Each row comes from the steps of one walk. Every step used is in the known rows, and no mark comes twice. Write the walk behind each row, first mark first.
(in the rows, 128 means zero)
Known rows:
kasezi -> sitaru -> degata: [131 151 161  89 144 124 115 112 119  61 152 126 105 193  94 161 169 150
  87 164 125 134  99 175 184 110 119 111 116 119  91 154 107 177 117 143
  70 134 158 111 144 176 149 135 159 182 149 160 101 160 171 110 114 131
 134 131 129 113 113 105  80 131 188  91 134 157 143 157 105 117 151 144
 129 147 136 164 107 147 124]
roso -> dibe: [150 131 142 153 126  92 126 148  66 131 116 135 122 178 175 159 146 151
  87 114 136 171 143 142 106 122  92 138  75 104 122 146 122 129 147  87
 119 178  49  96  97 134 141 140 130 125 141 117 107 140 122 142 140 111
 150 130 159 103 133 148 135 118 168 127 147 112 139 133 126 149 130 175
 122 189 163  97 149 123 127]
mivus -> degata -> kasezi -> sitaru: [ 97 170 153 108 148 105 102 122 107 100 141 140 116 175 107 136 162 136
 121 120 102 100  95 174 174 129 155 158  98 147  61 177 105 158 132 137
  71 196 100 120 146 135 102 100 179 150 185 156 123 135 164 126  99 124
 120 143 163 108 124 124 104 159 159  69 121  98 158 204  73 159  90 141
 116 190  78 167  94 119 124]
mivus -> degata -> funel -> roso: [116 105 122 121 162 138  90 143 108 109 122 104 124 162 122 159 115 173
 132 120 122 141 105 185 136 150 128 151  78 106 137 128 107 110 161 122
 145 173 105 101  74 166 103 135 149  65 161 153 127 116 152 123 115  76
 112 148 156 118 131 120 120 138 168 127  94 115  91 134  85  94 130 217
 113 208  80 142 150 114 158]
neku -> sitaru -> funel -> kasezi: [145  84 140 155 122  86 131 137 106 128 150 134  90 174 121 104  94 137
 125 140 152 153 110 168 123 140 123 196 118 128 114 122 101 160 157 184
 107 191  79  99  96 232 143 127 109 217 133 146 138 117  86  98 117 120
 119 119 147 123 161  53 112 113 167  80  96 130 160 119 105 173 131 123
 146 175 117 125 124 161 152]
kasezi -> sitaru -> degata -> giti: [100 124 175  94 161  99 129 118 139  75 163  95 107 164  86 165 182 139
  88 166 110 119 103 186 181 140 116 106  76 149  82 207 111 170 109 145
  75 128 162  95 105 144 143 122 173 171 166 158  84 148 183  82 151 112
 130  99 164 119 130 111 112 164 159  99 112 131 134 170 114 118 140 160
 134 177 114 163 105 137 113]
mivus -> degata -> funel: [ 71 122 123 117 164 138 107 138 115 109 116 114 132 176 110 145 123 149
 128 123 108 129  96 172 164 150 138 184  93 105 115 156 131 144 171 112
 117 188  98 107  85 155  82 115 154  54 157 168 159 118 179 128  96  72
 104 132 154 106 130 137 124 120 126 103 112  99 120 125  67 143 126 187
 133 213  87 167 127 124 143]
neku -> sitaru -> degata -> funel -> kasezi: [122  94 122 139 158  99 108 136 123 109 154 123  94 181  87 118 102 131
  99 153 147 145 108 149 181 134  98 185 107 141 109 159 115 158 146 191
 107 182  91  89 103 221  86 132 127 165 134 149 176 115 139  92 142 102
 109 148 160 119 128  65  97 100 195  75 100 125 138 117  85 156 119 175
 125 202 102 151 148 156 158]
funel -> kasezi -> sitaru -> degata: [138 140 152 101 139 111 112 116 122  70 158 127  96 204  87 133 155 151
  85 169 133 129  89 161 199 111 105 137 125 134  92 162 105 181 125 173
  70 146 146 101 152 196 129 127 150 210 154 154 116 151 159  98 121 136
 127 134 133 118 113  77  68 122 198  84 122 155 144 157 109 122 137 156
 121 159 123 158 127 152 142]
funel -> roso -> dibe: [166 122 139 155 135  99 109 155  60 134 115 126 117 164 171 169 138 169
  99 114 140 174 141 155  98 124  82 117  60 105 136 139 108 108 149  98
 138 180  59  99  82 146 139 155 126 115 145 114  92 141 117 137 144 105
 150 141 161 108 138 133 133 130 198 142 131 111 112 137 129 111 132 204
 109 201 147  88 166 121 140]
neku -> sitaru -> funel -> kasezi -> roso: [156  90 139 193 128  91  84 130  99 120 149 113 123 180 145  66  92 123
 139 159 128 162  82 195 130 150 100 180  82 155 118 101 107 138 169 196
 134 162  48  92  98 221 129 125 104 196 121 137 132 119  95 124 142 116
 118 114 170 107 164  80 138 137 181 103 116 101 124 149 109 140 125 155
 130 187 112 114 130 124 144]
neku -> sitaru -> degata -> kasezi -> roso -> dibe: [151 153 156 165 133  73  88 139  76 135 110 125 109 194 155 131 145 132
  99 116 112 189 140 169 137 137  63 123  52 155  91 157 111 141 153 124
 133 190  33  93 107 167 118 143 109 157 114 138 118 144 132 145 184 100
 151 140 197  89 138 150 153 132 221 127 142  99 126 182 118 137 112 170
 116 206 151  84 166 110 133]
degata -> kasezi -> sitaru -> funel -> roso -> dibe: [166 127 154 147 131  94 101 140  46 141  91 129 102 170 148 146 136 166
 124 118 133 167 130 164 100 113 124 118  49 109 126 141 102 123 154 103
 137 202  56 102  83 152 157 152 132 153 147 136  97 145 116 145 154 107
 150 134 162 112 141 125 142 140 206 119 115 117 138 165 113 119 119 181
 121 206 131  76 149 128 144]
mivus -> degata: [107 143 144  97 148 116 144 137 131 112 133 120 132 187 161 162 154 177
 106  91  99 127 103 174 156 149 110 188 136 109  98 150 111 142 166 115
  86 163 113  97 130 145 104 103 147  88 157 155 114 122 152 119  64  99
 118 114 152  94 136 135 103 127 115 127 116 133 113 140 115 137 139 172
 131 163 112 164 124 109 143]
funel -> sitaru: [ 99 118 159 163 127 135  86 127 119 120 143 118 110 161 100 170 141 130
 101 151 142 117 114 198 157 158 126 139 113 119 154 130 103 113  86 131
 125 153 116 133 118 166 126 143 159 112 159 122  83 122 122  97 114 121
 118 131 134 128 106 100  95 173 158  95 129 131 140 151 103 144 128 147
 104 157 125 159 108 147 114]
degata -> kasezi -> sitaru: [107 161 149 123 144  92 108 125 102 101 140 144 115 160 103 132 153 114
 123 140 116 111  95 167 156 119 155 143  85 147  74 160 110 152 118 135
  89 187  98 123 132 128 124 115 174 160 178 144 123 137 150 128 124 132
 120 149 160 119 123 117 110 161 177  58 125 100 173 194  60 163  88 130
 119 183  89 159  89 125 113]
degata -> funel -> roso -> dibe: [149 118 127 156 145 107  96 153  56 134 105 121 118 168 154 165 128 162
 114 121 138 173 135 154 106 122 104 121  46 101 142 144 115 115 151  94
 146 194  50  98  65 150 127 156 130  94 147 126 112 138 134 138 154  82
 147 147 170 111 130 134 143 129 198 138 127 105 114 135 113 113 123 216
 110 223 136  90 168 125 148]
giti -> degata -> funel -> kasezi -> sitaru: [102 117 136 138 151 127  91 120  95  88 173 131 114 167  79  89 114 131
 120 180 136 105  71 157 161 113 157 173  92 145  91 161 111 170 125 183
  77 183  92 114 125 191 102 110 164 160 183 119 149 136 174 119 111 127
 119 148 153 125 126  56  97 132 182  64 122 101 158 157  58 138 104 181
 112 217  93 162 106 151 134]
funel -> kasezi -> sitaru: [136 116 138 150 140 105  97 124  98  93 180 137 124 170 109 109 124 130
 106 161 144 104  77 153 154 115 144 173  99 139  95 148 108 163 114 177
  75 173  86 119 127 170 117 110 166 190 187 109 126 134 141 108 104 142
 123 145 153 125 139  70  89 142 170  64 130  98 165 152  83 151 105 156
 114 179  90 152  98 142 132]
sitaru -> funel -> roso: [165  87 144 134 128 128 114 139  93 115 111 113 106 155 138 148 119 170
 146 136 138 161 110 195  98 135 141 127  87  82 158  89  93 108 159 119
 150 153 119 102  74 178 175 155 128 144 143 151  90 129  93 131 122 106
 126 114 122 132 148 100 129 149 162 125  90 145 116 135 102 101 154 160
 136 163 109 106 132 132 149]
giti -> sitaru -> degata -> kasezi -> roso: [142 154 146 149 147  82  81 120 127 101 108 110 120 198 118 107 150 111
 126 153 103 155 119 176 191 154  82 122  92 170  98 134 116 123 171 149
 150 153  84  81 127 180 110 129 127 169 128 178 122 119 126 133 177 116
 129 124 168 107 119 143 128 153 189 104 118 102 119 195  97 133 109 160
 120 178 113 122 143 112 134]
neku -> sitaru -> degata -> funel -> kasezi -> roso: [142  99 127 183 150 100  66 129 111 105 155 105 121 185 118  77  97 112
 123 167 126 162  90 185 167 152  78 174  77 169 106 130 114 145 152 198
 135 163  57  91  98 218  94 120 113 170 122 135 153 115 133 113 163  99
 119 138 179 107 146  84 123 126 196 102 121  91 109 148 100 131 117 187
 111 203 102 134 144 123 149]

Which walk is each row?
[108 118 168  98 152  98 148 126 154  89 151  94 105 164 101 164 188 142
  91 159 114 133 112 179 182 151  98 113  97 141  96 199 117 156 126 131
  95 126 165  76 107 146 144 129 159 160 145 162  91 139 166  83 152 107
 129  90 159 118 127 122 115 151 153 114 105 148 124 147 120 126 154 154
 137 166 127 153 128 132 109] => sitaru -> degata -> giti
[131 119 164 132 122 116 122 115  84 104 121 132 114 155 114 117 127 136
 157 163 133 137  80 190 109 117 199 145  95  80 125 119 106 168 148 127
  96 162 113 123  97 169 181 131 148 188 152 160  93 149 120 139  94 121
 122 101 117 127 155  91 128 143 133  78 119 130 174 153  91 147 150 111
 155 162 126 129  78 161 115] => kasezi -> sitaru -> funel
[ 90 118 178  96 151  88 142 127 156  89 169 100  93 160  95 184 168 138
  92 156 116 144 126 200 165 157  84 109  93 147  79 196 100 166 105 144
  81 123 151  88  93 172 159 135 151 161 145 158  87 134 172  69 152  91
 136 106 177 110 140 110 118 147 163 116 105 129 124 160 122 130 156 137
 138 174 126 159 118 135 116] => neku -> sitaru -> degata -> giti
[150 128 141 140 147 116  84 141  57 114 111 118 110 183 129 158 134 165
 102 133 134 163 125 164 123 115 106 114  44 106 131 155 110 135 143 105
 130 187  67 108  79 158 129 155 141 120 149 129 107 151 153 131 151  87
 149 155 170 111 124 123 130 129 216 128 127 111 119 154 112  96 128 217
 105 220 130 100 162 128 144] => kasezi -> sitaru -> degata -> funel -> roso -> dibe
[128 134 147 146 138 100  83 121 122 112 113 101 118 168 135  85 146 113
 134 149  85 161 116 177 159 149  92 146  97 180  95 125 111 115 171 150
 142 157  81  75 138 172  94 127 123 138 121 141 135 116 139 156 166 124
 123 112 161 103 119 123 143 151 183 109 111 119 112 187  84 129  96 168
 112 199 117 140 149 100 121] => giti -> degata -> kasezi -> roso
[ 93 123 129 107 165 129 106 128 128  86 115 108 117 176  88 150 133 133
 114 159 129 149 110 167 183 131 122 133  84 105 126 160 131 155 147 126
 124 167 127  99  92 179 104 144 143 106 128 174 159 133 172 125 139  84
 114 132 134 121 110 130 120 108 172  93 111 129 131 125  74 130 142 177
 134 190 116 161 140 142 132] => sitaru -> degata -> funel
[134 126 161 138 135 100 138 121 121 111  97 131 109 179 121 141 124 146
 158 175 148 136 110 172 120 144 176 125 127  76 136 102 114 146 176 112
 131 150 100 106  83 202 193 145 135 168 145 199  87 130 107 127 114 103
 132 102 119 127 144 114 134 140 108 103 110 127 160 137 105 158 176 117
 164 142 138 100 103 185 134] => giti -> sitaru -> funel
[129 110 132 112 161 138  79 134  97  87 127 105 109 163  99 154 126 158
 126 158 134 147 102 184 152 129 126 111  69 110 135 135 104 124 132 136
 140 157 131 111  82 175 127 154 155 110 157 161 119 135 154 114 134  92
 119 154 144 130 121 103 107 143 206 112  97 123 106 148  82  85 132 200
 113 204  85 142 138 127 152] => kasezi -> sitaru -> degata -> funel -> roso
[ 72 113 147 160 147 150  67 128 113 120 130 103 109 162  76 155 123 117
 117 164 140 116 101 201 162 159 143 146  90 118 158 143 116 120  93 128
 143 173 108 135  91 171  95 146 165  81 158 134 117 119 145 103 124  97
 109 146 146 135  99 103 107 167 162  87 128 108 146 142  76 141 123 163
 107 190 107 167 108 151 120] => degata -> funel -> sitaru
[ 95 153 158 100 137 112 108 114 106  89 143 137 105 154  90 120 156 118
 127 157 109 113  99 164 157 111 153 141 106 156  65 163 102 157 119 141
  75 173 118 107 153 156 117 117 171 153 175 132 127 139 175 137 127 141
 126 136 147 120 109 100 107 157 184  68 119 121 160 197  60 147  87 137
 112 204 102 166 106 132 111] => giti -> degata -> kasezi -> sitaru
[152  94 152 137 126 119 113 136 100 115 133 116  96 146 134 162 106 161
 151 131 141 169 125 211  80 142 124 114  84  94 130  91  79 121 143 131
 142 153 114 113  68 208 193 157 118 147 135 151  86 128  99 116 127  87
 129 133 142 124 157  88 127 146 176 127  95 133 116 146 109 114 153 136
 137 173 115 108 125 139 146] => neku -> sitaru -> funel -> roso
[170 116 132 182 142  82  76 139  68 130 115 117 123 203 156  98 124 142
  96 139 130 178 105 153 150 127  73 157  52 145 118 150 127 140 170 138
 134 183  30  83  88 175  98 135 114 152 122 124 138 141 135 137 169 102
 141 135 186  99 132 117 139 113 212 120 138 103 123 144 123 123 118 219
 105 221 140  87 176 120 151] => sitaru -> degata -> funel -> kasezi -> roso -> dibe
[172 110 143 145 125  96 115 150  52 140  95 124 109 174 167 156 128 173
 117 116 139 181 136 163  85 120 112 126  61  87 146 124 106 117 165  92
 143 187  59  96  72 155 170 157 120 135 138 132  87 146 105 142 145 101
 150 128 151 113 147 125 146 132 189 138 120 131 124 138 131 112 139 189
 127 192 149  75 159 129 145] => sitaru -> funel -> roso -> dibe
[ 92 129 134 104 168 134  94 117 114  76 127 113 117 181  73 141 136 131
 120 176 127 132  88 173 180 122 148 132  80 113 109 163 130 167 132 132
 109 165 127 112  97 176 108 140 156 124 146 170 152 141 185 124 132  85
 114 146 143 119 113 117 110 120 173  82 123 121 142 144  64 128 137 171
 126 200 100 166 120 148 128] => kasezi -> sitaru -> degata -> funel
[127 130 166 129 127 101 122 119  88 113 106 131 101 153 102 114 134 129
 158 153 124 134  86 186 123 123 199 143  86 103 106 134 108 163 157 128
 109 187 105 116 110 163 165 126 145 198 147 171 112 143 118 142 114 124
 120 101 123 128 151  98 136 149 150  65 106 131 183 181  73 155 127  96
 155 171 107 126  88 152 116] => degata -> kasezi -> sitaru -> funel
[111 112 170 104 155  94 124 120 145  85 170 101 103 170  83 152 174 137
  89 167 119 118  93 181 189 136 111 124  94 158  82 207 108 175 111 161
  77 134 151  87 108 157 138 118 167 191 165 146  99 139 174  75 147 118
 126 106 168 119 129  96 101 157 174  91 106 132 134 163 112 121 134 161
 130 177 106 155 118 140 119] => funel -> kasezi -> sitaru -> degata -> giti
[154 111 154 131 133 118  95 133  84 112 112 117 104 149 115 138 128 153
 153 140 129 146 104 194 110 130 161 121  76 105 134 108  91 125 147 132
 142 172 111 116  89 169 169 143 144 158 156 161  88 132 106 131 127 114
 127 126 134 131 144  95 124 160 181 103  88 132 135 171  86 109 126 150
 133 179  95 114 116 139 145] => degata -> kasezi -> sitaru -> funel -> roso
[161  95 128 193 138  93  79 134  99 116 152 108 134 180 155  73 112 122
 118 155 124 151  94 172 153 149  79 184  90 160 119 110 115 119 164 182
 140 157  52  89 108 188 103 114 119 176 139 117 140 118 103 131 150 127
 121 120 166 109 146  91 121 131 174 107 122  97 114 144 110 137 116 187
 111 183 108 122 138 106 144] => funel -> kasezi -> roso
[160 136 142 176 135  73  87 139  63 142  97 121 127 183 167 114 143 130
 110 114 112 180 136 155 132 135  78 141  49 147 106 148 122 125 167 109
 140 196  23  88 103 137 116 136 121 143 124 125 124 136 122 155 177 109
 145 131 183  95 133 155 155 133 197 124 141  95 132 175 115 142 103 184
 110 207 139  89 165 100 130] => degata -> kasezi -> roso -> dibe
[127  93 119 137 156 138  92 146  97 107 126 104 118 147 122 158 111 151
 137 141 138 148 113 176 120 145 123 126  61 100 153 117 110 105 144 125
 161 166  99 106  64 162 126 150 145  77 154 145 122 117 133 125 145  81
 122 149 147 128 130 115 123 141 179 119  97 106 104 133  81 105 130 199
 113 199  84 135 144 122 148] => degata -> funel -> roso
[ 93 142 134 111 171 122 104 122 130  83 110 112 112 193  73 157 133 136
 117 179 137 135 109 158 189 141 132 118 105 111 122 154 134 150 156 126
 131 158 122 100  90 195 113 147 151 103 141 197 143 127 177 114 147  74
 121 144 144 121 109 130 115 117 158 100 114 114 135 136  74 131 149 179
 137 185 111 145 134 165 139] => giti -> sitaru -> degata -> funel
[160  80 133 155 126  94 127 141 102 126 134 130 106 182 128  97 105 143
 119 149 151 147  90 150 141 127 133 208 120 113 131 124 114 150 173 174
 115 185  88  84 107 203 128 123 116 206 133 149 143 116  87 114 118 134
 111  99 128 129 146  58 115 108 155  81  94 147 155 112  99 167 126 144
 147 168 113 120 131 154 155] => sitaru -> funel -> kasezi
[147  95 119 177 152 100  62 128 110 105 143 104 132 193 120  68 107 118
 119 171 120 153  77 175 177 148  91 177  79 162 123 126 123 142 170 188
 142 160  65  85 103 201  79 119 117 168 127 146 159 115 130 131 156 116
 113 128 166 110 132  92 127 128 184 100 117  97 110 141  95 122 113 204
 116 203  99 128 150 119 147] => sitaru -> degata -> funel -> kasezi -> roso
[161 121 159 150 138  89 110 147  70 139  98 115 108 174 151 164 133 175
 125 136 140 164 131 170 101 133 117 105  58 100 136 145 105 123 157  96
 138 175  63  93  63 167 178 154 134 137 152 146  73 142 117 122 154  89
 154 124 170 108 145 128 150 148 175 144 113 112 128 152 127 107 148 197
 127 203 150  63 158 146 146] => degata -> giti -> sitaru -> funel -> roso -> dibe
[149 139 149 161 133  83  89 136  69 133  96 117 120 184 162 108 142 137
 116 126 103 183 138 156 133 129  74 134  60 159 102 150 118 120 170 114
 134 186  36  78 116 150 103 138 111 129 123 122 122 137 134 163 175 112
 145 123 182  95 124 142 154 135 203 129 135 113 118 172 108 133 102 187
 107 219 152  92 175 111 127] => giti -> degata -> kasezi -> roso -> dibe
[107 120 130 138 155 119  86 123  96  96 171 131 122 178  94 101 115 137
 117 157 131  99  64 162 172 125 162 194  92 139  87 166 114 173 134 176
  76 197  81 120 116 173  95 101 171 158 188 131 148 129 166 110  92 116
 111 152 164 115 134  74  91 134 165  64 122  86 158 153  70 146 105 184
 118 209  76 161  98 141 143] => mivus -> degata -> funel -> kasezi -> sitaru
[166 112 150 192 127  73  88 141  60 141 124 123 118 187 169 100 109 141
 111 129 132 187 117 168 104 129  82 160  57 142 115 131 108 143 165 148
 129 186   8  93  81 191 133 136 104 178 122 120 117 139 108 135 159 100
 149 133 191  93 164 109 149 123 201 126 139  89 130 150 134 140 125 183
 117 212 153  77 161 125 144] => neku -> sitaru -> funel -> kasezi -> roso -> dibe
[169  88 136 190 135  91  83 132  95 120 131 109 132 183 146  62 105 124
 140 164 122 160  74 180 134 146 108 186  89 152 133  99 115 134 180 183
 145 161  52  85 100 198 121 118 108 191 127 137 130 118 100 132 141 127
 117 100 157 115 157  89 140 133 164 102 114 105 124 139 110 135 126 171
 126 181 114 107 134 123 144] => sitaru -> funel -> kasezi -> roso
